Each row was made from one walk, in order. Every step used is in the known rows, and no mark comes twice. Write each row's walk.
In the rows, zero is written as 128.
Known rows
famas sovibo: [116  95 159 168 242 124 130 153 138 120  49 142 127 118 130 126 149 193
 127 104 118 117 165 113]
famas sovibo gumo selu siko: [145  77 123 150 156 171 118 164 127  70 120 130 131 115 106 129 156  84
 131 142 155 133 144 101]
sovibo gumo selu famas: [131 140 146 133 138 120 130 143 123 131  88 130 136 144 115 132 113 154
 136 170 142 138 123 183]
vamoz numi selu siko sovibo: [157 148 126  88  65 140 110 139 131 110 176 138 127 102 115 109 140  77
 124 112 128 134 125  94]
sezil numi selu gumo sovibo famas: [124 124 101 162 135 113 130 104 117 119 112 111 128 145 161 152 106 175
 125 141 129 133  65 118]
numi selu gumo sovibo famas: [140 135 121 164 121 116 131 121 116 104 108 111 130 143 159 154 114 178
 123 132 134 128  98 147]
gumo sovibo famas selu: [105 119 131 163 198 133 142 104 127 108 130 124 135 133 148 145 149  70
 120 137 135 126 137 137]
sezil numi: [ 95 127 125 128 179 114 121 126 141 201  91 151 114 124 130 119 101 164
 135 132 107 121  88  75]
siko sovibo gumo: [123 126 115 108 142 108 129 104 130 179 165 102 128 124 119 112 117 164
 137 118  97 101 132 130]
numi selu siko sovibo gumo: [145 122 111 102  92 137 124 127 124 137 185 107 127 119 110 115 131 101
 135 132 120 115 117 120]
siko sovibo famas selu: [ 96 141 119 110 191 124 140 109 131 134 142 122 140 127 148 116 146  53
 120 125 121 126 149 135]
siko sovibo: [121 160 135  91 165 108 120 129 140 166 128 135 129 103 134 110 122 147
 126 105  99 107 136 101]
sovibo gumo: [127 115 141 142 133 118 131 128 129 183 128 115 119 139 112 125 110 181
 140 124 112 104 144 155]
siko sovibo gumo selu famas: [128 147 130 112 145 114 128 130 124 131 109 122 142 134 119 124 116 142
 133 166 133 135 115 166]
famas selu siko: [119 117 153 124 154 173 117 161 139  95 161 159 130 116 106 125 154  37
 126 124 150 142 156  87]
gumo sovibo famas selu siko: [119 108 137 142 154 170 123 138 130  67 161 134 136 125 124 137 154  53
 121 142 161 141 136  80]
gumo selu siko sovibo: [141 142 118  86 140 147 109 152 135 101 149 140 136  90 124 113 144  63
 123 126 132 127 129  74]
vamoz numi selu: [170 149 154 144  41 120 127 142 123 151 103 152 112 128 121 130 127 105
 129 112 125 133 139 191]
famas selu gumo: [107 125 130 135 185 133 120 126 133 122 166 148 130 137 131 136 130 107
 129  88 115 146 140 145]
vamoz numi: [146 133 160 140  79 114 115 121 136 162 120 146 117 132 111 118 115 186
 131  94 117 130 161 143]
sezil vugod: [ 97 154 137 139 175 104 133 170 141 175  84 148 112 102 124 145  99 171
 134 118 124 114 120 140]
numi sovibo famas selu: [103 132 116 115 122 132 151 112 126 118 126 128 131 139 148 131 146  60
 119 136 135 135 139 135]
vamoz numi sovibo famas: [135 143 118 109  10 110 140 106 122 135 106 113 123 148 143 122 113 196
 121 129 134 133 131 128]
selu famas sovibo gumo: [112  86 146 161 196 116 136 123 127 127  98 106 134 149 110 124 129 229
 138 138 125 123 141 150]

Which walk is each row?
[119 105 106 103 141 143 124 107 130 128 214 106 134 120 107 111 142  79
 134 124 121 119 132 101]
famas selu siko sovibo gumo
[147 148 137 134 105 123 120 156 124 136 122 148 119 134 136 141 112 139
 131  99 118 139 115 174]
numi selu gumo
[120 149 124  88 118 130 121 143 132 125 127 111 137 124 140 106 118 150
 121 135 135 121 134  85]
selu siko sovibo famas
[ 99 132 140 137 182 132 142 128 130 139 113 133 133 140 143 126 141  66
 123 131 132 131 159 156]
sovibo famas selu
[149 114  98 129  88 130 140 123 117 128 113 122 122 122 128 139 136  88
 131 147 129 121 119 155]
numi sovibo gumo selu
[124 128 124 161 149 114 126 114 123 110 114 108 133 144 156 149 108 218
 124 124 129 125 110 121]
selu gumo sovibo famas
[144 134 124 120  54 117 133 113 118 111 118 124 133 148 111 131 117 160
 132 163 144 153 113 173]
vamoz numi sovibo gumo selu famas
[126 134 142 163 153 114 134 120 126 128  87 113 130 135 153 144 115 198
 123 142 133 110 121 121]
gumo sovibo famas
[133 141 129 117  91 120 137 131 120 116  96 127 134 143 119 136 117 149
 132 173 144 143 107 167]
numi sovibo gumo selu famas
[144 108 108 120  12 115 138  83 122 152 167 106 115 144 109 125 119 187
 135 117 116 123 125 138]
vamoz numi sovibo gumo
[158 142 160 124  74 164 116 192 130 106 114 160 119 115 111 130 135  70
 128 135 153 136 131 116]
numi selu siko
[131 143 128 135 121 120 131 147 128 183  77 156 109 121 135 131 115  85
 132 143 117 127  80 134]
sezil numi selu
[120 108 125 174 206 131 120  93 129  86 174 135 132 123 139 164 140 130
 126 101 120 132 109 110]
famas selu gumo sovibo
[148 137 127 105   4 116 131 102 129 135 134 140 114 128 122 126 126 176
 125 106 122 136 129 108]
vamoz numi sovibo
[102 126 119 132 172 129 127 121 128 118 153 129 135 150 144 134 123 121
 125 101 124 147 137 152]
sovibo famas selu gumo
[155 115 106 108  53 134 120 108 123 132 205 103 126 124 102 110 131 111
 135 120 122 124 122 125]
vamoz numi selu siko sovibo gumo
[129 146 134  80 136 140 108 148 141 122 163 138 133  98 118 107 132 117
 125 114 123 122 133  57]
selu siko sovibo
[113 127 113 119  85 130 147  92 124 113 146 125 129 144 141 126 148  71
 119 126 136 145 144 139]
vamoz numi sovibo famas selu
[130 146 112  94 121 135 123 147 128 108 119 113 140 118 144 111 128 105
 119 145 141 126 131  99]
gumo selu siko sovibo famas
[139  80 115 174 204 132 135 136 122 115  77 120 130 121 127 135 152 108
 133 136 126 116 147 164]
famas sovibo gumo selu
